Each row was made from one path, in order. Every step used is in the known rows, and no mark comes twice. Write each row's path.
Known rows
leni-risu: -7; 24; -15; 2; 7; 6; -8; 15; -20; -10; 5; 30; 8; -1; -2; 22; -19; -8; 13; 15; -2; 12; -42; -5; -37; 8; -10; -20; 21; 0; -9
leni-goba-goke: 12; 7; 23; 12; 28; 12; 5; 6; 26; 7; 2; -12; 27; 1; 25; 27; -17; -5; -16; -47; -16; 10; -16; -7; -11; 41; -3; -47; 24; 6; -3
goke-navar-vadap: 24; -27; -7; 14; -61; -19; -17; 13; -30; 11; 20; 3; -25; 4; -18; -28; -13; 71; -17; 21; 0; -21; 30; -13; -26; 16; -29; 21; -32; 11; 11
vadap-goba-leni-risu-goke-navar: 6; 27; 50; -4; -24; -18; 51; -8; 12; -35; -17; 30; 12; 76; -2; 26; 74; -43; 14; 16; 15; -13; -16; 1; -57; -77; -20; 32; 12; 7; 7
goke-goba-leni-risu-lebit: -2; 35; 4; 3; 39; 29; 3; 45; 35; -15; -28; 33; 19; -18; 14; -21; -44; -29; 21; 19; -22; 10; -16; 7; -3; 37; 24; -22; 15; -28; -55
lebit-goba-goke: 6; -36; 19; 7; 54; -6; 25; 19; -4; 19; 29; 5; 21; -13; 52; 30; -5; -8; -3; -29; 14; 16; -17; -17; 31; 18; -43; 3; 6; 3; -7
goba-goke: 12; -19; 1; 6; 16; 11; 29; 7; -2; 22; 19; 3; 5; -21; 21; 16; -29; -4; -20; -40; -17; 5; -21; -37; 7; 24; -25; -40; 19; -11; 0
risu-goke-navar-vadap-goba-leni: 27; -9; 21; -4; -72; -39; 36; 8; 11; -5; -17; -3; -3; 66; -10; -12; 52; -6; 10; -8; -5; -44; 35; -25; -33; -58; -20; 58; -28; 13; 21
navar-goke-goba-vadap: -9; -13; 9; -3; 33; -6; 16; 11; 42; 32; -11; -31; 6; -50; -6; -23; -18; 3; -19; -12; -33; -26; 28; 22; 9; 14; -39; 9; 0; -47; 29
risu-lebit-goba: 5; -7; -24; 2; 58; 12; -22; 43; 3; 17; 40; 20; -4; -29; 31; 22; -33; -4; 2; -9; 32; 28; -6; 13; 28; 42; -27; 6; -4; 27; -33
leni-risu-lebit-goba-goke: 1; -15; 28; -13; 80; 49; 20; 40; 6; 2; 23; 3; 28; -21; 54; 34; -45; -42; 44; 11; 32; 53; -49; -16; 14; 4; -7; 11; 0; -17; -54
goke-goba: -3; 4; -35; 30; 33; -11; -3; 15; 6; 19; 7; 10; -12; -40; 3; -40; -13; 27; -28; -3; -25; -16; 9; 25; 13; 61; -22; -62; 8; 5; 0
navar-vadap: 15; -9; -43; -2; -41; -12; -27; 27; -19; 19; 9; 0; -4; -15; -10; -12; -43; 35; 8; -10; -12; -23; 13; -30; -12; 28; -9; 5; -19; 7; 5
goba-lebit-risu-goke-navar-vadap: -14; -28; -8; -28; -71; 7; -57; -63; -59; -20; 12; 1; -43; 5; -40; 0; 5; 9; -2; 21; 13; -2; 39; 8; -14; -77; 40; -4; 2; 16; 4
risu-leni: 10; -27; -13; 4; -13; -15; 11; 26; -18; -7; 1; -12; -4; 1; -19; 8; -13; 1; -39; 3; -12; -12; -4; -13; 15; 60; -17; -7; 26; 34; -11
risu-leni-goba: 8; -2; 12; 13; 7; -12; -14; 27; 15; -20; -9; -25; 15; 29; -16; 14; -3; 5; -39; -5; -8; -6; 5; 25; -3; 75; 9; -14; 31; 47; -15
lebit-risu-leni-goba-goke: -16; -27; 49; -4; -2; 27; 1; -20; 14; -27; -23; -40; 40; 19; 11; 4; -7; -19; -39; -10; -17; 35; -10; -2; 40; 34; 48; -27; 64; 25; -9
navar-vadap-goba-leni: 22; 28; -16; 2; -54; -30; 13; 22; 18; 8; -27; 4; 10; 27; -2; -9; 9; 11; 30; -23; -9; -25; 10; -39; -1; 5; 13; 69; -41; -12; 20
vadap-goba: 1; 37; -32; 20; 14; -13; 16; 2; 14; 16; 18; 9; -13; 0; 5; -3; 26; 19; -12; -12; 8; 8; -25; 6; 6; 16; -20; -3; -15; 11; 29
lebit-risu: -26; 7; -26; 2; -19; 4; -33; -34; -23; -6; 13; 29; 4; -26; 1; -6; -16; 10; -31; -9; -5; 33; -14; 10; 20; 7; 10; -42; 39; 19; 18
vadap-goba-leni: 8; 47; -8; 12; -13; -27; 24; 8; 27; 0; -11; 29; 17; 21; 9; 11; 31; -12; -8; -30; 1; -7; -16; -15; 6; 7; -12; 28; -4; 1; 20
vadap-goba-lebit-risu: -36; 56; -37; 0; 2; 15; -42; -68; -19; -12; 9; 12; -28; -20; -15; 8; 31; -2; 0; 1; 31; 45; -28; 28; 40; -30; 54; -7; -6; 0; 25
goke-navar-vadap-goba-leni-risu: 18; 29; 33; 6; -69; -16; 22; 10; -3; -21; -32; 12; 18; 66; -6; -18; 33; 22; 44; 44; 10; -13; -2; -24; -44; -39; 14; 90; -47; -22; 10
goba-goke-navar: 20; -35; 35; 23; -8; 8; 40; -6; -14; 12; 26; 6; -12; -8; 14; 5; 1; 27; -49; -10; -10; 8; -8; -26; -8; 12; -48; -28; 8; -5; 5
navar-goke: -10; -32; -5; -11; 6; 2; -8; 1; 12; 25; -1; 21; 26; 11; -5; 21; -16; -18; -21; -12; 26; 10; -10; -17; 5; 29; -55; -22; 14; -19; 14
lebit-goba-goke-navar-vadap: 28; -66; 45; 9; -10; -6; 21; 18; -24; 17; 27; -16; 6; 11; 36; -7; -4; 49; 4; 13; 21; -3; 27; -24; 11; 1; -38; 50; -37; -3; -2
goke-goba-lebit-risu: -39; 22; -34; 6; 26; 16; -52; -56; -24; -12; -2; 12; -23; -63; -13; -27; -9; 20; -22; 11; -7; 24; 4; 52; 44; 12; 58; -67; 13; -9; 2
navar-goke-goba-lebit: -27; -17; -10; -7; 49; 16; -29; -23; 11; 19; -22; 7; -8; -29; -20; -8; -8; -12; -9; 9; 19; 2; 12; 24; 31; 26; -6; -46; -9; -50; -10

Write each row's path
17; -26; 36; 5; 9; 10; 27; 24; 24; -11; -19; -46; 29; 20; 3; 22; -10; -14; -36; -23; -21; 3; -10; -14; 11; 67; 12; -15; 41; 21; -22
risu-leni-goba-goke
-20; -38; -5; 8; 36; 3; 2; 3; 31; 30; -16; 8; 24; -8; -3; -32; -8; 2; -20; 6; 6; -4; 12; 13; 26; 43; -44; -50; 6; -37; 10
navar-goke-goba
0; 64; 8; 6; -1; -7; 28; 11; 14; -21; -27; 33; 27; 39; 9; 21; 33; -31; 33; 1; 6; 10; -43; -13; -27; -20; 12; 42; -2; -12; 7
vadap-goba-leni-risu
13; 0; 7; -6; -42; -2; 23; -2; -7; -9; -1; -18; -10; 60; -17; -11; 43; 2; 48; 49; 10; -20; -3; -4; -62; -79; -8; 39; -28; 4; 14
leni-risu-goke-navar-vadap-goba
-24; 40; -46; -14; -42; 12; -59; -58; -29; -4; -5; -14; -29; -13; -26; -13; 8; 24; 32; 16; 20; 29; -1; -2; 32; -33; 76; 27; -41; -9; 27
navar-vadap-goba-lebit-risu
-14; 0; -11; 3; 52; 3; 13; 15; 6; -9; -9; 4; 6; -3; -1; -15; 2; -29; 22; 20; -27; -22; -12; 27; -35; -19; -6; -69; 39; 1; -17
leni-risu-goke-goba
-37; 34; -36; -21; 12; 12; -25; -71; -12; -17; 7; 3; -30; 1; -16; 28; 47; -44; 6; -8; 16; 28; -18; 21; 22; -73; 42; -29; 19; 19; 25
vadap-goba-lebit-risu-goke
18; 12; 3; -4; 32; -31; 3; 27; -11; 13; 40; -14; -7; -50; 29; 37; -11; 12; -7; -27; -3; -15; 13; 24; -1; 0; -37; 68; -4; 25; 17
lebit-goba-vadap
-33; 26; -14; -8; -15; 10; -25; -53; -26; -30; -9; -20; -23; 1; -29; 2; 37; -7; -14; 25; 21; 36; -18; 18; 61; -3; 64; 23; 7; 15; 10
vadap-goba-lebit-risu-leni
-11; -3; -38; -3; 51; -4; -13; -11; -9; 0; 4; 0; -38; -37; -18; 5; 5; -23; -4; -13; -14; -33; 15; 37; 1; -8; 8; -79; 16; 8; -16
risu-goke-goba-lebit
-34; 50; -13; -8; 3; 18; -89; -62; -17; -29; 1; 15; -2; -13; -14; 26; -1; 3; -19; -13; 16; 43; -2; 48; 9; 4; 71; -40; 31; 26; -1
leni-goba-lebit-risu
33; -57; 65; 10; -51; 6; 23; 20; 3; -13; -19; -66; 11; 48; -11; -23; -10; 33; -28; 17; -16; -16; 37; -27; -9; 48; 17; 35; -8; 14; -21
risu-leni-goba-goke-navar-vadap
11; 28; -18; 20; 32; -17; 13; 23; 18; 20; 11; -29; -23; -80; 0; -29; -26; 39; -26; -18; -61; -38; 25; 32; -3; 26; -11; -1; -1; -4; 21
goke-goba-vadap
4; 35; 3; -16; 1; 28; -5; 38; 8; -21; -15; 48; 24; -2; 9; 28; -53; -48; 24; -4; 2; 24; -34; -24; -28; 12; 17; 8; 19; -14; -49
goba-leni-risu-lebit
19; 22; -11; -10; 54; 6; -7; 46; 10; 19; 49; -18; -17; -65; 31; 24; -46; -3; -1; -22; 6; 6; 11; 19; 11; 13; -20; 66; -13; 24; -14
risu-lebit-goba-vadap
18; -5; -12; 5; -13; 7; 37; 11; 18; 34; -6; -39; -3; 1; 18; -22; -9; 20; 34; -17; -13; -4; -17; -59; 19; 1; 2; 33; -46; -28; 22
navar-vadap-goba-goke
8; -31; 5; -4; 70; 32; 17; 39; 16; 24; 38; 0; 13; -35; 54; 25; -43; -18; 5; -26; 26; 34; -21; -19; 45; 35; -25; 0; -2; 4; -37
risu-lebit-goba-goke
32; -50; 23; 7; -54; 3; 19; 9; -23; 19; 14; -19; -8; -2; 4; -24; -24; 47; -13; -2; -13; -11; 17; -47; -13; 6; -23; 12; -26; -18; 3
goba-goke-navar-vadap
2; 36; -53; -2; -24; -3; -30; -10; -17; 14; -2; -20; -42; -11; -25; -1; 4; 23; 38; 2; 18; -4; 1; -10; 9; -2; 42; 41; -65; -13; 12
navar-vadap-goba-lebit
14; -31; 12; -20; -56; -3; -3; 8; -31; -16; 4; 0; -9; 36; -22; 2; -1; 4; 30; 41; -2; -27; 9; -11; -77; -61; -19; 9; -2; 9; -10
leni-risu-goke-navar-vadap
-1; -3; 29; -31; 26; -28; 16; 30; -7; -30; -10; 42; 43; 47; 34; 68; 23; -81; 47; -15; 16; -12; -13; 1; -33; -47; -25; 31; 40; 24; -30
lebit-goba-leni-risu-goke
13; 20; -23; 11; -47; -4; -21; -26; -26; 3; 13; -12; -48; 7; -32; -14; 29; 55; 10; 30; 34; -4; 16; 2; -6; -20; 20; 51; -75; -7; 18
goke-navar-vadap-goba-lebit
14; -7; 30; 32; 11; 5; 59; -17; 15; 18; 23; -13; -12; 17; 18; -12; 44; 28; -34; -1; 5; 13; -18; -16; 6; -7; -37; 0; -24; -10; 27
vadap-goba-goke-navar
-4; -18; -29; 9; 40; -15; 12; 11; 15; 16; 6; 0; -9; -22; 0; -26; 3; -10; -18; -14; -38; -38; 18; 23; -2; 9; -27; -82; 30; 18; -1
risu-goke-goba
-19; 23; -11; 2; -60; 9; -49; -69; -35; -12; 6; -4; -46; 6; -33; -30; 34; 59; 7; 43; 28; 24; 14; 15; 21; -48; 55; 43; -50; -4; 31
goke-navar-vadap-goba-lebit-risu
-57; -18; -7; -16; 24; 27; -55; -62; 0; -1; -23; 10; 10; -28; -20; -19; 0; -6; -16; 20; 25; 35; 10; 38; 55; -2; 27; -53; 16; -48; 9
navar-goke-goba-lebit-risu
-21; -5; 32; -21; 42; 41; 7; 33; 59; -3; -53; 30; 52; 11; 6; -14; -41; -59; 28; 25; 10; 20; -12; -7; 4; 21; -1; -14; 13; -67; -44
navar-goke-goba-leni-risu-lebit
-7; -16; -1; -6; -68; -8; -7; -46; -9; -4; 7; -20; -21; 45; -17; -41; 52; 24; -1; 27; 5; 2; 18; 7; -3; -80; 10; 20; -9; 26; 48
lebit-risu-goke-navar-vadap-goba
7; 10; -1; 19; 25; 10; 52; 2; 20; 26; 13; -17; 1; -6; 25; 3; 16; -1; -4; -31; -6; 16; -37; -29; 21; 6; -19; -5; -10; -17; 25
vadap-goba-goke
28; -61; 31; -3; 7; 27; 13; 38; -4; 24; 36; -17; -8; -8; 36; -14; -40; 28; 9; 14; 34; 17; 21; -31; 26; 11; -19; 48; -46; -4; -35
risu-lebit-goba-goke-navar-vadap
30; -24; 49; 14; -38; 7; 0; 6; 12; 4; -1; -33; 8; 27; 5; -16; -16; 44; -12; -8; -12; -9; 29; -17; -29; 19; 0; 8; -22; 4; -2
leni-goba-goke-navar-vadap
-4; 30; 12; 10; 22; -8; 12; 24; 10; -21; -37; 38; 36; -2; 8; -15; -9; -13; 18; 15; -29; -14; -14; 10; -18; 18; 6; -16; 19; -25; -23
goke-goba-leni-risu
-23; 17; -21; -11; 57; 13; -15; -11; -15; -19; -9; 3; -21; -23; -18; 10; 2; -42; 31; 21; -7; -13; -11; 37; -30; -34; 25; -64; 20; -10; -34
leni-risu-goke-goba-lebit
12; 2; 16; 0; 15; -42; 0; 27; -8; -7; 6; 49; 29; 11; 33; 41; 8; -15; -6; -34; 20; -8; 7; 1; 16; 26; -36; 36; 12; 27; -11
lebit-goba-leni
26; -44; -3; -7; -62; -21; -2; 7; -24; 8; 15; -4; -27; 24; -20; -13; -2; 24; -13; 9; -6; -40; 38; -14; -45; -31; -33; 3; -6; 30; 5
risu-goke-navar-vadap
-23; -14; 41; -9; 17; 5; 12; 14; 38; -7; -63; 34; 63; 27; 4; -7; -9; -44; 22; 16; 1; 0; -4; -1; -9; 8; -19; -7; 21; -64; -14
navar-goke-goba-leni-risu
-3; 51; -20; 3; 24; 6; -63; -18; -6; -13; 6; 7; -12; -8; -16; 45; -5; -3; -9; -23; 13; 13; -2; 36; -19; 37; 29; -28; 1; 25; -17
leni-goba-lebit
1; 8; 15; -25; -10; -13; 20; 17; -7; -29; -24; 41; 31; 35; 2; 55; 2; -76; 25; -19; -14; -21; -23; -23; -58; -45; -13; -6; 52; 6; -22
goba-leni-risu-goke
22; -16; -8; 5; -48; -22; 23; 3; -1; 13; 12; -23; -32; 49; -19; -27; 47; 20; 7; 18; 1; -34; 28; -7; -27; -50; -27; 27; -36; 24; 30
risu-goke-navar-vadap-goba
-30; -4; 11; -7; -5; -17; 0; -25; 13; -19; -30; 25; 24; -1; 9; -25; 10; -41; -21; -23; -40; -16; 26; 18; 23; -24; 12; -58; 67; 9; 8
lebit-risu-goke-goba-leni
-22; 7; -28; -19; -61; 8; -34; -39; -34; -21; -23; -46; -29; 4; -43; -20; 14; 13; 18; 35; 14; 17; 3; -4; 53; -10; 86; 58; -29; 0; 10
navar-vadap-goba-lebit-risu-leni
11; 9; -15; 1; 35; -19; 24; 18; 27; 15; 12; -41; -23; -61; -4; -16; -7; -8; -18; -30; -64; -57; 31; 30; -20; -21; -19; -17; 24; 12; 19
risu-goke-goba-vadap
